Known rows, with every way that one mark hangs from another
j841(j54(j873)): -3.362 -1.159 -0.115 0.149 -0.349 2.786 -0.704 1.467 1.608 0.437 -0.446
 0.927 1.241 0.224 -0.688 -0.765 5.179 -2.036 2.999 -1.227 -2.890 -1.322
j873(j556 j804(j121 j397)): -3.511 -1.587 -1.652 -1.637 1.868 1.050 -0.621 3.997 4.385 4.322 0.066
 1.377 2.699 0.869 -1.344 1.248 5.167 -6.178 -1.570 4.673 0.460 -0.524
j841(j54(j873(j556)) j397): -1.339 -0.220 -1.265 -2.621 0.020 2.851 -0.102 3.465 1.540 2.098 -1.408
 -0.148 1.333 0.783 0.878 1.262 4.296 -1.988 1.390 -2.738 -1.193 -0.743
j121(j804(j397) j873): -7.050 -0.860 -1.128 -0.211 -0.687 1.982 -3.417 1.316 4.953 0.984 0.724
 2.585 -0.522 1.279 0.701 -1.063 1.756 -1.310 1.649 2.673 -1.222 -2.303
j841(j54): -3.589 0.464 -0.365 0.674 0.853 1.200 0.158 1.861 2.286 1.542 0.248
 -0.443 1.073 0.088 -1.840 -1.847 5.110 -1.462 2.057 0.585 -1.347 -2.447
j841(j54(j397 j873)): -2.687 -1.272 -0.226 -3.687 -0.612 4.331 -0.671 0.715 2.047 -1.641 1.085
 2.213 0.808 -1.443 -0.345 0.328 4.527 -0.263 3.866 -1.562 -2.168 -1.760
j841(j54 j397): -2.745 1.727 -1.136 -1.449 2.577 2.045 0.180 3.465 2.279 1.203 -0.425
 -0.610 1.113 0.400 -0.659 -0.667 3.454 -1.326 1.998 -0.675 -0.293
 -2.210
j397(j841(j54(j873))): -4.680 -2.274 0.081 -0.543 -1.287 1.847 -0.804 1.003 1.217 -1.668 -0.850
 1.870 1.747 -0.628 -2.014 0.548 5.085 -0.721 2.317 -0.318 -2.367 -0.871
j873(j556): -3.113 -1.273 -0.697 0.992 -1.294 0.471 -1.022 1.906 2.121 3.346 0.226
 -2.035 1.284 -0.749 -0.985 -1.213 5.068 -2.718 -0.935 2.331 -0.555
 -1.700
j54(j873): -4.282 -2.258 0.119 1.315 -1.633 2.807 -2.041 0.555 1.858 0.332 0.287
 0.610 1.070 -0.757 -0.421 -0.884 4.009 -3.382 1.119 1.511 -2.777 -0.811
j121(j873(j556 j804)): -3.232 -2.786 -1.782 1.706 -1.334 -0.675 -0.973 1.772 1.933 4.340 0.673
 -0.596 0.029 0.868 -1.492 -0.910 5.478 -5.901 -0.257 5.062 -1.817
 -0.735
j54(j397 j841 j873(j556 j804)): -1.536 -3.814 -0.493 -5.218 -3.367 3.258 -1.078 3.170 1.055 3.062 1.323
 2.092 0.230 -1.153 -1.095 1.872 7.218 -4.366 1.336 0.978 -2.375 -0.430
j121(j804(j397) j873(j556)): -5.838 -1.709 -1.363 -0.596 -1.512 1.621 -3.125 2.422 4.724 3.037 0.321
 1.423 -0.252 1.318 0.945 -0.155 2.607 -1.356 0.140 2.501 -0.560 -1.983
j873(j804(j397)): -4.557 -0.252 -1.544 -0.790 1.124 2.362 -1.670 2.922 2.666 2.430 0.410
 2.717 1.216 0.965 -1.977 -0.951 4.468 -5.376 -0.341 5.369 -0.837 -1.617
j804(j397 j873): -4.382 -0.670 -1.115 -1.698 0.742 3.141 -0.886 1.378 3.901 0.744 -0.563
 1.523 0.368 0.612 0.769 -1.275 2.200 -3.161 0.516 1.737 0.222 -1.380
j397(j841): -5.920 -1.981 0.337 1.057 -1.442 0.615 -1.748 0.816 1.939 -0.468 0.291
 -0.023 1.505 -1.379 -2.768 -1.041 3.714 -1.340 -0.294 3.780 -0.822
 -1.577
j54(j397(j841) j873(j556 j804)): -2.912 -4.840 -0.303 -3.235 -3.166 2.099 -2.295 0.388 0.676 -0.520 0.697
 2.962 1.153 -1.441 -2.381 3.023 5.936 -3.748 -0.792 2.918 -1.685 0.385
j804(j873): -3.313 -1.885 -0.503 1.495 -0.191 1.567 -0.476 -0.096 2.939 0.693 -0.694
 -0.593 -0.073 -0.335 -0.022 -1.556 3.241 -4.175 0.220 1.441 -0.816
 -1.333
j121(j873(j556 j804(j397))): -4.438 -1.240 -2.390 -1.413 -0.217 0.572 -1.292 3.213 3.121 4.581 1.047
 1.388 0.594 1.736 -0.493 -0.340 4.735 -5.033 -0.041 5.616 -0.723 -0.858
j841(j54(j873) j397): -2.499 0.123 -0.858 -2.019 0.772 3.326 -0.754 2.763 1.849 0.184 -0.680
 0.669 1.213 0.553 0.420 0.595 3.331 -1.864 2.775 -1.994 -1.822 -1.206

Rows
-4.586 -1.684 -0.885 -3.802 -1.466 2.609 -0.844 3.134 2.487 0.806 -0.917
 2.858 2.684 0.140 -0.894 1.827 5.031 0.420 1.195 -0.349 -0.880 -0.775 => j804(j397(j841(j54(j873(j556)))))
-4.610 -3.000 -1.289 -1.848 0.672 0.274 -1.040 3.479 3.996 2.502 -0.225
 1.995 3.249 0.254 -2.359 2.506 4.936 -4.947 -2.194 5.737 0.913 -0.098 => j873(j556 j804(j121 j397(j841)))
-5.044 -3.340 -0.661 -1.550 -1.647 1.618 -2.684 1.020 3.472 0.508 -2.060
 2.566 0.057 1.132 0.086 2.035 2.697 -1.734 -1.843 1.264 0.568 -1.244 => j121(j804(j397(j841) j873(j556)))
-6.321 -1.030 -1.240 -1.496 1.259 1.308 -1.391 2.096 6.873 1.344 1.796
 0.698 1.938 0.173 1.060 -1.226 1.664 -2.652 2.313 3.565 0.368 -1.341 => j804(j121(j873) j397)
-2.718 -3.695 -0.895 -0.031 -1.862 0.703 -0.467 2.109 0.102 1.557 -1.276
 2.268 1.462 0.923 -2.755 2.557 7.559 -4.145 0.207 1.680 -2.842 0.115 => j397(j841(j54(j873(j556 j804))))
-3.896 -2.137 -1.169 -0.842 -0.850 2.347 -2.201 1.262 4.099 2.543 -1.755
 1.713 -0.741 1.500 1.317 0.899 3.061 -3.073 -1.321 0.474 0.072 -1.865 => j121(j804(j397 j873(j556)))
-4.330 -2.247 -0.960 -2.754 -1.397 1.246 -0.857 1.716 3.368 1.129 -1.311
 1.036 1.241 -0.137 -0.303 1.038 3.299 -1.780 -1.062 2.018 1.143 -0.488 => j804(j397(j841) j873(j556))
-3.548 -3.087 -0.275 -0.950 -2.479 1.167 -0.554 1.776 0.956 0.548 -0.990
 0.878 2.022 -0.526 -1.556 1.416 6.082 -0.229 1.021 -0.529 -2.104 -0.651 => j397(j841(j54(j873(j556))))
-7.859 -2.053 -0.840 -2.205 0.435 0.623 -2.131 1.766 6.294 -0.602 1.579
 1.282 2.307 -0.374 -0.386 -0.106 1.628 -1.028 1.819 4.153 0.922 -0.747 => j804(j121(j873) j397(j841))
-7.787 -0.920 -0.881 -2.047 -0.272 1.171 -2.580 2.098 4.366 -0.898 0.056
 3.765 0.227 1.658 -0.866 0.264 2.866 1.390 2.627 1.255 -0.703 -2.470 => j121(j804(j397(j841(j54))) j873)
-4.971 -1.398 -1.399 -2.126 0.316 0.798 -0.717 3.228 6.455 3.368 1.213
 -0.546 2.078 0.017 1.297 -0.289 2.673 -2.910 1.208 3.529 0.650 -0.652 => j804(j121(j873(j556)) j397)
-4.827 -3.637 0.730 -3.198 -2.913 3.428 -2.850 -0.438 2.010 -3.289 1.453
 2.656 1.397 -2.510 -1.432 1.114 3.690 -0.517 1.498 1.315 -1.169 -0.524 => j54(j397(j841) j873)
-5.961 -0.570 -1.674 -2.442 1.093 0.311 -0.748 2.753 2.998 0.567 0.673
 3.896 1.036 1.876 -2.355 -0.069 4.401 -2.407 2.209 4.098 -0.781 -1.099 => j121(j873(j804(j397(j841(j54)))))
-1.862 -0.695 -1.468 -1.483 1.689 2.771 -0.579 2.802 0.658 1.033 -1.276
 2.343 0.750 1.861 -0.677 1.294 4.720 -5.398 1.796 0.087 -2.547 -0.508 => j841(j54(j873(j804)) j397)
-2.246 -1.891 -0.660 -4.294 -2.408 2.974 -0.927 4.802 1.492 3.949 -0.117
 -1.081 0.855 -0.469 1.046 0.989 4.798 -2.847 1.344 -1.457 -1.663 -0.658 => j54(j841(j397) j873(j556))
-4.320 -3.057 -0.767 -2.684 0.194 0.747 -0.561 1.759 5.412 0.991 -1.217
 0.564 2.419 -0.225 0.299 2.181 2.828 -2.774 -1.082 2.228 2.015 0.081 => j804(j121 j397(j841) j873(j556))
-2.689 -4.222 0.121 -5.231 -0.906 3.483 -1.206 2.379 3.822 0.825 1.912
 2.852 1.005 -1.262 -0.944 1.888 5.517 -5.636 2.580 1.509 -2.043 -0.124 => j54(j397 j841 j873(j804(j121)))
-4.822 -2.993 -0.734 2.389 -2.376 -0.041 -2.663 0.705 3.456 2.602 0.115
 -0.656 -0.948 0.543 0.025 -0.683 3.520 -2.301 0.131 1.667 -1.659 -1.899 => j121(j804 j873(j556))
-3.698 -4.340 0.411 -3.836 -3.659 2.760 -2.231 0.251 1.930 -1.262 1.084
 1.641 1.457 -2.547 -0.964 2.141 4.514 -0.368 0.395 0.949 -0.685 -0.204 => j54(j397(j841) j873(j556))
-4.008 -4.256 0.051 -2.385 -2.200 2.846 -3.047 -0.378 0.872 -2.307 1.025
 4.084 0.849 -1.432 -2.701 1.938 4.836 -3.711 0.457 3.422 -2.244 0.236 => j54(j397(j841) j873(j804))
-0.531 -2.333 -0.919 -3.414 -0.962 2.808 -0.372 1.586 1.076 1.582 0.725
 2.497 0.621 -0.107 -1.329 2.048 6.952 -3.431 1.567 0.170 -2.300 -0.436 => j841(j54(j397 j873(j556 j804)))
-4.521 -1.719 -1.149 -1.714 0.116 3.713 -2.224 2.223 2.160 1.440 -0.253
 4.145 1.392 1.064 -0.585 0.025 4.348 -6.526 0.377 3.760 -2.645 -0.375 => j54(j873(j804(j397)))
-2.763 -3.530 -0.613 2.232 -1.400 0.750 -1.999 0.017 2.708 2.334 -2.197
 -0.094 -1.061 0.792 0.456 0.546 3.815 -3.904 -1.275 0.361 -1.035 -1.756 => j121(j804(j873(j556)))
-3.483 -2.460 0.574 -5.321 -3.369 4.399 -1.506 1.904 2.309 0.015 2.360
 1.632 0.553 -2.218 -0.191 -0.180 5.048 -1.006 3.619 -0.703 -2.247
 -1.387 => j54(j397 j841 j873)
-3.870 -0.822 -1.713 -2.780 0.505 0.667 -0.410 4.206 1.585 2.645 -0.735
 2.839 2.083 1.359 -3.117 1.667 6.585 -2.663 -0.507 3.519 -0.044 -1.045 => j873(j556 j804(j397(j841(j54))))
-1.844 -3.438 -0.713 0.839 0.515 0.230 0.271 0.795 4.817 2.815 -1.245
 -1.989 1.270 -0.444 0.679 0.500 3.731 -5.080 -0.421 0.979 0.525 -0.302 => j804(j121 j873(j556))
